Each row comes from the steps of one path. Every step used is in the known rows, and no mark comes twice. Write the path behind each row, first mark first.
(in the rows, 128 means zero)
Known rows:
vaduba loban guvu mukol mugab kipi: [127 120 150 142 182 137 125 108 167 137 192 142 137 151 106 141  83 127
  98  97  92 134 161 115  46 164  85 156 119 133 109 133 101 134 152  90
 119 139 169  86 140 128 140  85 175 158 164 168  90 129 107 107 146]
kipi zorur teme sirob mukol mugab loban ludo: [171 185 138 104 119 140 130 118 222  52  68 118 124  94  83 137  43 129
 177 113  74 122 148 174  45 124 127 110 109 135 212 169 119  59 144  68
  93 161 189 110 115 119 100 185 146 149 162  89  94 159 167 126  94]
ludo loban guvu mukol mugab kipi zorur: [137 102 163 136 154 124 144 106 199 137 154 125 103 154  94 139  88 119
 136 127  87 110 167 132  49 148  91 149 135 142 104 151 120  96 121 101
 146 160 176  94 130 131 165 137 181 162 150 134  52 125 122 117 161]
sirob teme zorur kipi: [163 104 148 107 108 105 101 158 187 111  39  96 152  98 119 143 116 167
 169 101 120 110 103 151 115 106 119 131  91 106 167 118 115 142 114 112
 142 178 170 113  82 151  95 169 129 158 144 126 128 158 105 141  96]
mukol sirob loban: [130 162 159 147 142 146 123 150 164 129 166  86 151  98 137 130  96 108
 134  92 120 127 151 103 107 117 110 133 125 135 154 119 171  97 131 130
 117 148 164 122 116 137 103 129 159 175 150 133 100 141 157 114 114]
loban guvu mukol sirob: [139 140 130 144 145 139 119 147 134 185 134 114 100 131 125 139  85 128
  78 117 114 123 152 110  95 132 102 156  99 120 120 126 140 115 147 108
 138 140 156  96 114 127 172 103 147 156 183 146  92 124 102 134 157]
kipi zorur teme sirob mukol: [162 178 129  88 114 141 113 123 196  65  56 105 129 115  82 152  58 133
 173 111 106 116 118 182 115 123 131 103 107 121 198 161 125  86 129  73
  97 148 175 125 111 127  86 165 121 149 162 105 128 154 133 150 100]
teme sirob loban guvu mukol mugab: [182 144 109 165 160 126 130 143 189 115 194 109 145 113 114 134 110 128
 128  89  96 115 136 149  82 123 103 144  94 150 135 122 144  96 129  76
 122 175 189 105 137  97 104 108 176 195 163 162  64 140 119  87 101]
ludo loban guvu mukol sirob teme zorur: [160 105 178 143 129 118 126 135 192 150 108 115 126 131 114 147 114 132
 134 109 101 115 148 145  74 124  89 150  90 126 106 123 135  85 132  61
 177 175 176  77 108 137 145 163 167 201 177 150  54 122 103 100 161]
guvu loban: [128 127 140 126 147 109 114  91 159 135 163 112 171 147 115 137 122 104
 115 123 126 141 135 121 120 135 115 124 120 141  90 129 104 129  89  98
 156 156 144 105 143 100 142 134 142 149 154 144 126 143 118  80 139]
loban guvu: [138 105 106 161 135 114 121 135 100 118 139 115 102 122 127 125 119 125
  94 118 142 128 128 133 102 130 113 142 121 141 154 129 126 134 157  98
 131 130 139 112 114 130 134 102 136 138 146 157 100 105 123 124 167]
sirob loban: [128 130 140 133 148 134 117 127 138 112 195  82 159 110 121 128 109 110
 133 113 131 139 128 144 117 131 122 118 131 145 130 123 129 117 112 119
 143 162 167 102 146 126  76 115 149 148 128 152  99 124 141  98 122]
kipi zorur teme sirob: [152 175 126  93 107 133 114 113 180  76  66 115 131 108  96 152  76 138
 178 111 120 115 130 166 105 116 130 106 117 119 193 165 140  94 135  81
 113 137 154 131  98 136  94 131 118 156 156  95 134 158 125 147 116]
kipi zorur teme sirob loban guvu mukol mugab: [170 181 130 109 128 151 112 115 212  95 115  98 115 107  79 147  37 134
 154 104  95 119 147 159  66 128 122 120 100 143 193 170 118  77 130  56
 116 167 194 106 111 129 107 114 148 166 178 116  98 157 119 124 119]
loban sirob mukol mugab: [171 159 140 154 160 142 143 180 216 119 129  84  97 142 127 121  94 100
 124 109  93 113 135 145  78 116 132 143 110 202 152 127  86  82 138  88
  80 138 169 138 123 104 136 203 173 121 157 144  80 142 161 128 114]
kipi zorur teme sirob mukol guvu: [175 181 134  90 114 159 105 122 214  75  39 110 118 104  86 148  53 143
 166 111 105 116 132 183  84 126 120 106  95 135 190 162 141  81 140  72
  86 151 180 135  95 139  68 171 124 155 171 109 127 152 146 157 118]
loban guvu mukol sirob teme: [146 135 139 140 144 143 116 149 145 196 112 105  93 121 117 137  78 131
  79 109  99 113 138 128  91 133 110 148  88 117 136 134 122 105 144  94
 143 155 168  93 115 120 160 118 154 162 186 153  93 124  91 138 151]
sirob loban guvu mukol: [139 122 132 141 163 139 107 129 132 151 213  72 135 122 109 133  83 115
  93 115 123 139 137 145 102 141 109 134 110 140 114 129 117 117 120  99
 163 173 183  71 147 120 104  94 153 151 164 174  74 110 108  98 147]
sirob mukol guvu loban ludo: [167 128 149 129 137 140 108 131 200 125 115 109 142 122 108 126  73 117
  92 133  92 132 136 163  78 151 105 133  83 166 115 132 100  88 117  79
 113 179 187 109 139 103 100 223 173 122 166 151  97 129 172 113 131]
loban guvu mukol mugab kipi zorur teme sirob: [163 144 112 133 154 133 126 143 193 132 126 124  87 127  86 139  46 151
 118 103  85  87 152 136  53 146 113 139  92 130 157 161 117 113 149  94
 111 151 189 102 121 129 146 100 168 152 181 130  85 149 103 145 134]
loban sirob mukol mugab kipi: [157 150 138 156 177 128 149 195 225 113 138  85  94 148 117 124  83 107
 129 100  84  88 137 147  63 124 128 137 115 186 146 128  95  96 135 121
  71 137 177 135 126 114 126 200 188 121 151 142  73 146 162 147 107]
mugab kipi zorur: [101 127 127 105 157 116 136 118 161 107 119 114 127 147  91 148  91 137
 163 116  97  92 151 139  92 149 127 122 153  86 138 145 159 136 108 187
 120 132 143 129 118 141 104 130 139 110 128  99 120 153 135 187 114]
zorur teme sirob: [159 151 121 118 108 127 115 169 166  76  95 134 128  94 114 135  86 150
 157  92 134  97 111 155 115 114 131  93  82 129 175 147 129 113 168  66
 100 130 170 126 119 146  79 115 143 184 149 132 121 145 112 117 109]
zorur teme: [135 142 141 109 106 137 106 156 137 101  97 123 110  99 112 125  66 142
 134 115 145 112 119 138 115 129 137  95  97 138 172 157  98 123 161  88
 112 123 161 118 125 168  99 114 135 141 143 127 139 132 122 127 139]
mukol mugab kipi zorur: [133 139 132 130 154 132 154 125 209 109 126 136  96 129  95 121  83 137
 157 116  73  93 166 100  56 145 133 138 148 139 160 151 124 118 113 167
  89 140 152 157 120 137 146 141 165 108 124  89 112 165 160 159 105]
vaduba loban guvu: [125 110 142 149 154 126 111  98 116  98 172 128 153 138 128 137 120 116
 105  98 133 162 137 134  81 143  85 145 134 143 141 124 119 134 167  62
 126 125 141  95 120 127 109  88 149 165 150 178 105 107 120  93 166]
teme sirob: [161 141 105 145 133 110 137 140 159 102 125 142 153 124 134 138 152 140
 152 102 116 111 121 152 124 111 118 128 107 118 135 116 172 114 136 100
 109 138 138 136 122 102 107 130 141 177 135 131 113 143 124 118  92]

Which path is each row?
[156 160 119 113 119 132 102 115 169  59 110  86 130  99  89 149  58 129
 165  94 125 122 131 178  85 119 122 106 116 137 209 163 139  94 144  59
 120 157 177 107  99 137  68 108 133 171 164 123 105 141 130 130 132]
kipi zorur teme sirob loban guvu
[135 114 166 154 132 112 147 140 179 117 158 100 128 155 140 138 148  93
 159 115 129 126 146 154  85 108 106 129 143 183 100 127 127  85 141  74
 142 133 145 111 112 122 130 165 176 177 137 147  59 117 139  92 159]
ludo loban sirob
[140  78 156 160 130 108 136 118 132 105 153 124 118 138 128 131 137 107
 130 123 135 135 137 142  94 127  91 137 141 158 119 133 125 109 148  69
 154 146 154  96 126 130 133 129 162 180 131 161  62  92 131  86 182]
ludo loban guvu
[138 141 165 148 188 135 136 147 218  92 173 102 144 159 115 138  87  98
 134  83  84 128 147 142  48 139 102 137 126 174 132 123  93 105 149  83
  78 131 175 112 133 119 102 168 190 152 155 163  81 142 154 116 118]
vaduba loban sirob mukol mugab kipi
[180 155 120 138 165 126 148 148 238  73 101 132 133 131  95 138  95 133
 165 100  58  85 127 154  89 132 117 133 107 126 160 131 148  92 112 120
  67 161 183 144 139  94 108 195 163 150 145 115  89 164 157 149  56]
teme sirob mukol mugab kipi zorur
[165 125 139 113 120 109 113 142 173 118  54 113 139 102 108 135 131 165
 156 105 104 106 110 170 102 121 140 130  76 103 154 112 123 117 114  95
 162 171 152 115 100 143  89 183 127 144 149 126 128 151 110 139 111]
sirob teme zorur
[132 166 140  80 100 144 109 105 159  91  70 107 114 113  88 145  57 130
 160 127 126 129 135 154 105 127 138 104 129 123 193 170 113 106 130  95
 121 132 147 122  99 153 108 130 109 124 150  98 143 147 132 155 136]
kipi zorur teme
[159 112 174 142 126  98 137 147 205 111 108  88 135 135 129 144 150 117
 177  97 113 112 134 181  66 104 113 132 110 165 118 117 123  76 131  54
 163 158 161 107  95 132 105 197 173 188 146 148  62 131 127 100 147]
ludo loban sirob teme zorur
[162 139 118 139 124 120 102 168 156  60 144  98 135  79 111 132  70 138
 139  75 142 106 115 169  95 117 118  97  80 149 191 146 130 109 174  47
 112 151 199 102 126 147  48  93 161 203 160 157  90 129 118  94 127]
zorur teme sirob loban guvu
[147 171 145 141 174 120 137 125 186 104  89  93 137 116 127 134 137 114
 156  82  92 128 144 186  30  97 120 124 112 135 120 108 148  98 148 112
 147 143 159  95 104 122  83 177 130 177 161 141  79 151 137 104 139]
mugab loban sirob teme zorur
[153 172 143 106 161 157 128 139 245 146 152 116 122 129  73 144  35 149
 145 106  60  86 159 131  62 150 125 123  91 122 125 156 116  97 104 124
 115 169 202 104 145 127 128 121 178 149 170 111  91 176 108 136  81]
guvu mukol mugab kipi zorur teme sirob loban
[159 130 119 152 148 142 131 133 152 176 148 130  84 132 113 125  86 133
  79 131  98 126 147 114  82 145 111 161 103 151 123 140  96 117 135  97
 133 149 160 101 131 118 183 104 154 131 168 146  90 125 102 116 154]
loban guvu mukol mugab
[153 122 133 141 112 128 111 109 176 147 141 130 147 106 127 131 102 130
 100 129 114 136 166 138  45 143 105 139  97 170 103 138 130  97 131  78
 146 166 157 119 107 119 106 163 179 140 158 136 107 139 165  94 166]
mukol guvu loban ludo
[193 159 118 168 177 131 146 147 209  68 110 134 126 116 119 123 111 121
 132  93  71 112 125 161  69 118 102 138  96 148 151 118 141  88 148  87
  71 158 190 121 149  85 109 179 157 182 157 149  67 137 156  94  90]
teme sirob mukol mugab loban guvu
[147 152 155 137 167 135 116 127 178 138  75  99 136 107 124 144  87 133
 125  93  94 132 154 137  41 106  78 146 102  94 119 115 158 130 154 128
 143 166 191  67  98 134 126 134 126 200 186 144  75 143 111 109 139]
mugab loban guvu mukol sirob teme zorur kipi
[134 165 151 140 186 152 130 107 152 161 105 116 110 115 115 133  91 111
  98  98  80 133 156 149  41 126  94 131 109 107 111 128 150 104 158 119
 143 147 176  73 131 113 134 124 137 188 180 153  76 126 111 102 157]
mugab loban guvu mukol sirob teme
[178 133 152 134 132 128  95 137 237 141  84  82 154 114 132 146 110 138
 133  95 125 121 149 153  36 104  88 142  83 188 110 123 131 120 128  80
 130 178 179 126  63 136  85 170 168 181 178 155 110 166 138 107 160]
mukol guvu loban sirob teme zorur kipi
[144 102 181 144 139 129 131 132 170 168 125 116 110 137 119 137 106 113
 120 113 100 123 141 140  80 132  90 139 112 139 109 137 123  87 142  64
 162 161 181  85 124 122 153 149 178 199 163 160  57 109 107  98 166]
ludo loban guvu mukol sirob teme
[194 139 119 146 134 118 121 146 215  98 115 129 165 114 120 142 109 134
 128 108  84 114 126 175  81 130 100 134  71 149 125 121 148  79 128  59
 101 180 190 117 130  79  84 207 179 171 166 148  83 144 161 109  96]
teme sirob mukol guvu loban ludo
[186 145 134 122 106 126 101 172 212  75  95 122 144  88 103 138  49 144
 130  98 108 101 120 179  76 131 117  99  50 154 168 152 104  82 158  25
  98 170 211 107 129 124  67 181 180 179 175 143  97 147 148 103 113]
zorur teme sirob mukol guvu loban ludo
[162 138 123 131  99 110 105 175 168  63 153 104 150  76 113 133  64 146
 156  87 130 104 119 176  93 119 132  95  78 142 194 148 125  93 170  44
 118 159 201  98 128 139  56 121 178 185 150 135  90 139 134 100 103]
zorur teme sirob loban ludo
[168 139 148 125 144 169 117 146 186 126  79 118 113 120 116 122  89 127
 102 132  97 124 125 160 100 141 110 132  93 159 123 127 123 103 132 111
  85 153 174 134 134 125  86 204 142 123 155 148 116 121 165 144 131]
sirob mukol guvu
[138 119 132 152 182 134 123 142 165 142 220  86 121 121 101 124  62 124
  96 103  99 111 150 127  64 154 107 143 113 147 121 133 116 120 121 125
 139 175 203  83 153 130 107  94 186 145 159 163  62 125 121 107 133]
sirob loban guvu mukol mugab kipi
[147 143 164 131 150 116 113 124 191 104 130  95 170 137 127 152 131 118
 153  73 109 142 132 169  57 120 108 138 105 150 135 114 113 103 148  47
 141 143 149 101  93 129  83 155 158 176 165 166 105 147 119 104 132]
vaduba loban sirob teme zorur
[178 184 134  99 116 148 120 125 227  64  55 117 115 108  82 144  49 135
 173 110  88 112 128 161  92 124 133 110 105 142 209 168 112  78 129  71
  80 153 181 136 111 126 104 169 134 145 161  97 118 163 147 143  94]
kipi zorur teme sirob mukol mugab
[178 144 116 135 148 122 132 158 184  86 105 127 151 128 118 139 125 130
 145 108  95 108 104 174 136 119 114 127  91 125 137 115 145 100 121  95
  91 151 168 125 146  89  95 185 141 166 147 144  96 137 136 129  70]
teme sirob mukol
[130 175 159 113 136 163 128 143 175 214 124 125 126 138 124 145  90 133
 107 126  93 120 158  98 120 131 114 146  96  98  88 127 146 104 118 140
 133 138 147 109 127 120 181 131 143 147 173 118 117 147 102 142 112]
guvu mukol sirob
[173 181 142  90 121 150  99 103 228  78  57 105 143 110  81 155  51 127
 159 108 102 121 132 180  80 130 115 105  93 142 170 164 128  81 118  57
 103 162 189 123 106 123  74 171 132 166 182 118 124 162 143 130 124]
kipi zorur teme sirob mukol guvu loban
